Known rows, with every way that one mark hangs from another:
{molis {bebonuf tamud} kipot}: [ 1.64 -1.89 -0.89 -3.13  4.07 -3.36  2.52 -3.06  1.33 -0.76 -2.64 -2.53
  0.81 -2.55  0.73 -2.98 -3.19  0.44  0.65  1.36 -2.24  0.27  1.74  2.70]
{fafav dimuv nela tamud}: [ 0.10 -1.27  2.54 -4.37  1.13 -1.57  0.84 -3.49  1.93 -1.80 -1.57 -1.16
  1.24 -2.21  0.82 -2.59 -3.81  3.09 -1.64  0.34 -2.71 -0.78 -0.69  3.28]
{tamud {bebonuf dimuv}}: [ 0.04 -1.66 -0.45 -4.01  2.25  0.12  0.39 -1.42  1.57  0.79 -3.55 -1.92
  2.31 -1.19  2.35 -2.61 -5.00  1.67  0.98  0.36 -2.30 -0.02  2.25  3.36]
{fafav dimuv}: [ 0.34 -0.11 -0.89 -2.88  3.49 -1.72  0.20 -2.31  2.05  0.22 -1.67 -1.20
  1.92 -0.38 -0.35 -2.26 -2.81  1.12 -1.48  0.98 -2.29  0.07  0.34  3.60]
{nela {bebonuf {dimuv kipot} vepon} {fafav tamud}}: [ 0.93 -1.44 -2.48 -4.26  2.00 -0.15  2.98 -0.76  1.63 -0.76 -1.76 -1.43
  0.45 -2.80  2.81 -2.47 -5.70  2.28  1.93 -2.15 -1.80 -2.52  1.51  5.13]
{molis {bebonuf dimuv nela tamud} fafav}: [-0.03 -2.71 -1.26 -3.00  2.83 -1.19  5.32 -1.02  0.86 -0.67 -1.70 -0.39
  2.45  0.30  2.06 -3.12 -4.77  2.16 -0.11  0.91 -1.13 -2.55  1.99  3.95]
{dimuv {bebonuf {nela fafav} tamud} kipot}: [ 1.22 -2.41 -2.72 -3.04  4.92 -3.18  3.84 -1.88  1.84 -1.54  0.19 -0.99
  0.33 -0.44  1.70 -3.90 -2.17  0.79 -0.09 -0.13 -2.66 -1.70  1.34  6.14]
{kipot dimuv}: [ 1.09 -0.69 -1.04 -4.59  4.16 -0.31  1.82 -0.42  1.05 -0.34 -1.63 -1.41
  3.21  0.18  0.79 -2.52 -1.55 -0.47 -1.63  0.05 -1.97  0.92  0.71  4.50]
{nela {bebonuf vepon} {fafav dimuv tamud}}: [ 0.67 -0.21 -2.18 -2.89  1.03 -0.78  0.69 -2.33  1.60 -1.13 -0.76 -0.78
  0.80 -2.22  1.05 -2.15 -6.06  1.26 -0.45 -0.15 -1.73 -3.96  0.35  3.47]
{nela {bebonuf dimuv tamud vepon} fafav}: [ 1.00 -1.44 -3.86 -2.83  1.95  0.05  3.49 -0.64  0.71 -0.35 -0.27 -1.73
  1.22 -0.32  2.20 -2.34 -6.31  1.05  0.95 -0.61 -2.24 -4.63  2.32  3.74]
{fafav {dimuv bebonuf} tamud vepon}: [ 0.42 -2.91  1.64 -2.65  1.27 -1.77  0.61 -3.70  1.82 -2.06 -2.74 -2.88
  1.38 -2.00  0.00 -3.48 -1.96  1.44 -0.04 -0.59 -3.41 -1.45 -2.03  4.04]
{dimuv {bebonuf nela tamud}}: [ 1.79 -2.99 -0.39 -1.75  3.31 -2.58  3.50 -2.39  1.10 -2.00 -0.28 -2.16
  1.67  0.14  2.47 -4.27 -1.35  0.12 -1.17  0.69 -3.79 -2.75  1.27  4.58]
{molis {fafav {dimuv bebonuf kipot} nela tamud vepon}}: [-0.67 -3.15  2.19 -4.36  1.64 -3.42  2.73 -3.67  1.14 -2.29 -3.19 -1.83
 -0.01 -2.71  0.40 -3.45 -1.93  4.20  0.02 -0.74 -2.20 -0.18 -3.17  4.35]
{bebonuf dimuv tamud}: [ 0.76 -1.61 -1.04 -3.19  3.37 -0.35  3.17 -0.97  1.35 -0.40 -1.17 -2.45
  2.27  0.31  1.99 -2.72 -3.67  1.15  0.82 -0.51 -2.82 -1.45  2.14  3.85]
{fafav {nela bebonuf} tamud vepon}: [ 0.51 -3.02  3.43 -4.93 -1.95 -1.51  2.28 -3.17  0.37 -3.70 -2.60 -2.45
  0.15 -3.80  2.45 -3.21 -3.76  2.08 -0.98 -1.37 -3.09 -2.39 -1.04  1.72]
{kipot {dimuv {bebonuf nela tamud vepon}}}: [ 2.13 -3.69 -2.17 -2.95  4.38 -1.90  4.71 -1.40  0.41 -1.34  0.90 -2.74
  3.31  0.95  2.10 -3.95 -2.37 -0.54 -1.50  0.71 -3.66 -4.02  1.05  6.30]
{bebonuf {dimuv kipot} nela tamud vepon}: [ 0.77 -3.33 -2.67 -4.05  4.70 -2.84  5.57 -0.82  1.67 -0.37  0.59 -2.72
  1.97 -0.21  3.00 -3.31 -4.68  2.30  0.55 -0.76 -3.24 -3.47  2.74  6.81]
{tamud {bebonuf nela vepon}}: [ 0.20 -2.66 -1.13 -4.38  2.36 -3.40  1.42 -2.17  1.00 -0.99 -0.74 -1.59
  2.18 -1.09  3.37 -3.49 -4.90  0.81 -1.74  1.08 -2.67 -3.40  2.35  4.85]
{molis {fafav {dimuv bebonuf} nela tamud}}: [ 0.17 -1.66  2.34 -2.69  1.17 -1.89  1.72 -3.36  0.93 -1.99 -2.58 -0.65
  0.90 -1.46  1.08 -3.30 -1.75  3.42 -1.17  0.63 -2.01 -0.85 -2.05  3.30]
{bebonuf {dimuv kipot} {nela fafav} tamud vepon}: [ 0.16 -2.75 -4.21 -4.54  4.67 -2.76  5.11 -0.36  2.00 -0.59  1.18 -0.93
  1.25  0.00  2.27 -2.98 -5.34  2.44  0.82 -0.94 -2.07 -3.89  2.66  7.61]
{tamud {bebonuf vepon}}: [ 0.40 -1.64 -1.03 -4.54  2.70 -2.73  0.11 -2.23  0.64 -0.46 -1.41 -2.39
  1.98 -1.12  2.75 -2.88 -4.42  0.24 -0.81  0.57 -2.61 -1.94  1.93  3.63]
{tamud {bebonuf dimuv {nela {fafav vepon}}}}: [-1.59 -3.70 -1.53 -5.31  0.57 -1.33  1.69 -1.24  2.13 -0.83 -2.55 -0.15
  1.54 -1.49  1.56 -3.01 -5.94  2.62  0.79 -0.26 -1.45 -2.52  1.51  5.28]

Rows:
[-0.69 -2.76 -1.85 -4.64  2.12 -3.45  3.73 -1.46  1.42 -3.08  0.76 -0.61
  0.98 -0.12  1.21 -3.43 -3.56  0.65 -0.93 -0.77 -1.93 -3.89  0.93  5.08] -> {bebonuf {nela {fafav vepon}} tamud}
[-0.71 -2.64  2.36 -5.94  1.46 -3.10  1.85 -3.72  2.20 -1.98 -2.08 -2.42
  0.28 -3.33  0.17 -2.76 -3.97  3.92 -0.29 -1.18 -2.86 -0.22 -1.90  4.26] -> {fafav {dimuv kipot} nela tamud vepon}
[ 0.77 -0.18 -2.90 -3.65  2.68 -1.47  1.46 -2.28  2.00 -0.61 -1.04 -1.38
  0.15 -2.95  1.05 -2.17 -6.12  1.91  0.54 -0.63 -1.74 -2.43  0.31  4.48] -> {nela {bebonuf vepon} {fafav {dimuv kipot} tamud}}
[ 1.41 -2.90 -1.04 -4.23  2.08 -1.34  4.80 -1.81  0.40 -0.07 -0.93 -3.59
  0.60 -1.91  2.92 -2.61 -6.42  3.25  0.70 -0.55 -3.72 -2.95  1.55  3.51] -> {fafav {nela {bebonuf {dimuv kipot} tamud vepon}}}
[ 1.85 -1.31 -1.95 -2.51  2.29 -1.80  3.14 -1.95 -0.09 -1.24  0.10 -3.36
  1.36 -0.71  2.98 -2.93 -4.63 -0.61 -0.81 -0.01 -3.39 -4.14  1.89  2.49] -> {nela {bebonuf tamud vepon}}
[ 1.29 -2.41 -0.81 -3.85  2.62 -0.15  2.73 -1.04  1.71 -2.61 -1.02  0.28
  2.32 -0.83  1.53 -3.81 -1.62  0.38 -1.07 -0.45 -1.78 -1.58  0.01  6.50] -> {kipot {dimuv {bebonuf {nela {fafav tamud}}}}}
[-0.23 -1.70 -0.21 -4.47  3.11 -1.96  0.91 -3.22  2.95 -0.44 -2.27 -1.88
  1.52 -3.22  2.31 -3.22 -6.21  2.64  0.47  0.79 -2.41 -0.65  1.37  4.81] -> {fafav {dimuv kipot} {tamud {bebonuf nela}}}
[ 0.25 -2.48 -2.01 -5.11  3.97 -1.80  1.45 -1.47  1.54  1.19 -2.65 -2.99
  1.88 -1.72  2.68 -2.64 -5.76  2.18  1.62 -0.31 -2.67 -0.55  2.29  5.20] -> {tamud {bebonuf {dimuv kipot} vepon}}
[ 2.16 -2.52 -1.40 -3.39  4.23 -1.30  2.05 -1.34  0.33 -0.39 -1.04 -2.39
  3.10  0.40  0.82 -3.32 -0.80 -0.71 -1.62  0.19 -3.09 -1.15 -0.13  5.59] -> {kipot {dimuv {bebonuf vepon}}}
[ 1.99 -2.60 -1.17 -2.25  3.83 -2.88  2.74 -2.52  0.20 -1.53  0.32 -3.44
  1.66  0.47  2.20 -3.68 -1.67 -0.42 -0.73  0.04 -4.05 -3.40  0.98  4.34] -> {dimuv {bebonuf tamud vepon}}
[ 0.62 -2.76 -1.85 -3.44  3.41 -5.71  3.89 -2.01  0.72 -1.36 -2.22 -0.06
  1.22 -2.18  1.50 -3.49 -2.36  1.88 -1.26  1.73 -0.58 -1.69  1.22  5.16] -> {molis {bebonuf nela vepon} fafav kipot}
[-0.20  0.17 -0.59 -2.56  3.08 -3.10  1.80 -2.22  2.05 -1.32 -3.40 -0.75
  0.86 -2.75  0.99 -2.75 -2.16  2.71  0.94  0.58 -0.38  0.57 -0.06  3.94] -> {molis {fafav dimuv tamud} kipot}
[-0.47 -2.98 -0.23 -4.67  0.94 -1.46  5.81 -1.47 -0.10 -1.26 -2.76 -2.68
  0.16 -1.88  2.31 -2.68 -5.17  3.78  1.40 -1.09 -2.01 -1.60 -0.13  2.61] -> {molis {fafav {nela {bebonuf {dimuv kipot} tamud}} vepon}}
[ 0.48  0.38 -1.31 -2.59  0.91  0.32  0.21 -2.30  2.17 -0.96 -1.97 -0.24
  0.61 -2.41  0.68 -2.12 -5.29  1.31 -0.19  0.07 -1.36 -1.84  0.21  2.62] -> {nela bebonuf {fafav dimuv tamud}}
[-0.95 -4.44  0.73 -5.90  1.28 -1.47  2.92 -2.05  2.34 -1.52 -3.41 -2.73
  1.47 -3.58  3.51 -3.73 -6.03  3.34  2.27 -1.58 -2.65 -1.40  1.31  5.74] -> {fafav {tamud {bebonuf {dimuv kipot} nela}} vepon}
[ 1.73 -3.60 -0.67 -2.40  2.91 -3.82  2.67 -2.18  0.91 -1.69 -0.30 -1.67
  1.88 -0.25  2.21 -4.18 -0.74  0.49 -2.43  0.55 -3.56 -3.29  0.64  5.89] -> {dimuv {bebonuf nela vepon}}
[ 0.17 -2.02 -1.21 -4.74  1.90 -3.18  2.62 -1.35  1.68 -3.28  0.97  0.36
  1.27 -1.09  2.85 -3.51 -3.48  1.16 -1.52 -1.15 -1.61 -4.51  1.37  6.48] -> {bebonuf {nela {fafav tamud}} vepon}
[-0.92 -2.11  0.44 -5.44  2.31 -2.05  0.01 -3.61  2.40 -0.70 -3.34 -3.35
  1.05 -3.70  1.06 -2.88 -6.14  2.30  1.64 -0.49 -2.53  0.06 -0.28  3.76] -> {fafav {dimuv kipot} {tamud bebonuf} vepon}
[-0.10 -2.25 -0.27 -4.14 -0.95  0.74  2.25 -1.14  1.45 -2.23 -3.04 -1.20
  0.68 -2.80  1.76 -2.61 -5.07  1.98  1.76 -2.50 -1.65 -2.61  0.13  3.47] -> {nela {bebonuf dimuv} {fafav tamud vepon}}
[ 1.18 -2.49 -0.47 -3.19  3.17 -1.70  1.82 -2.08  2.00  0.76 -4.83 -1.58
  1.43 -2.98  0.08 -2.57 -3.04  2.31  1.23  0.87 -1.71  1.75  1.50  3.91] -> {molis {bebonuf dimuv} kipot}
[ 0.36 -3.72  0.76 -3.87  2.96 -3.56  2.82 -4.30  1.39 -0.97 -1.52 -3.75
  0.16 -1.65 -0.73 -3.22 -3.37  2.90 -0.11  0.32 -4.29 -0.85 -1.91  3.93] -> {fafav {dimuv {bebonuf tamud} kipot} nela vepon}
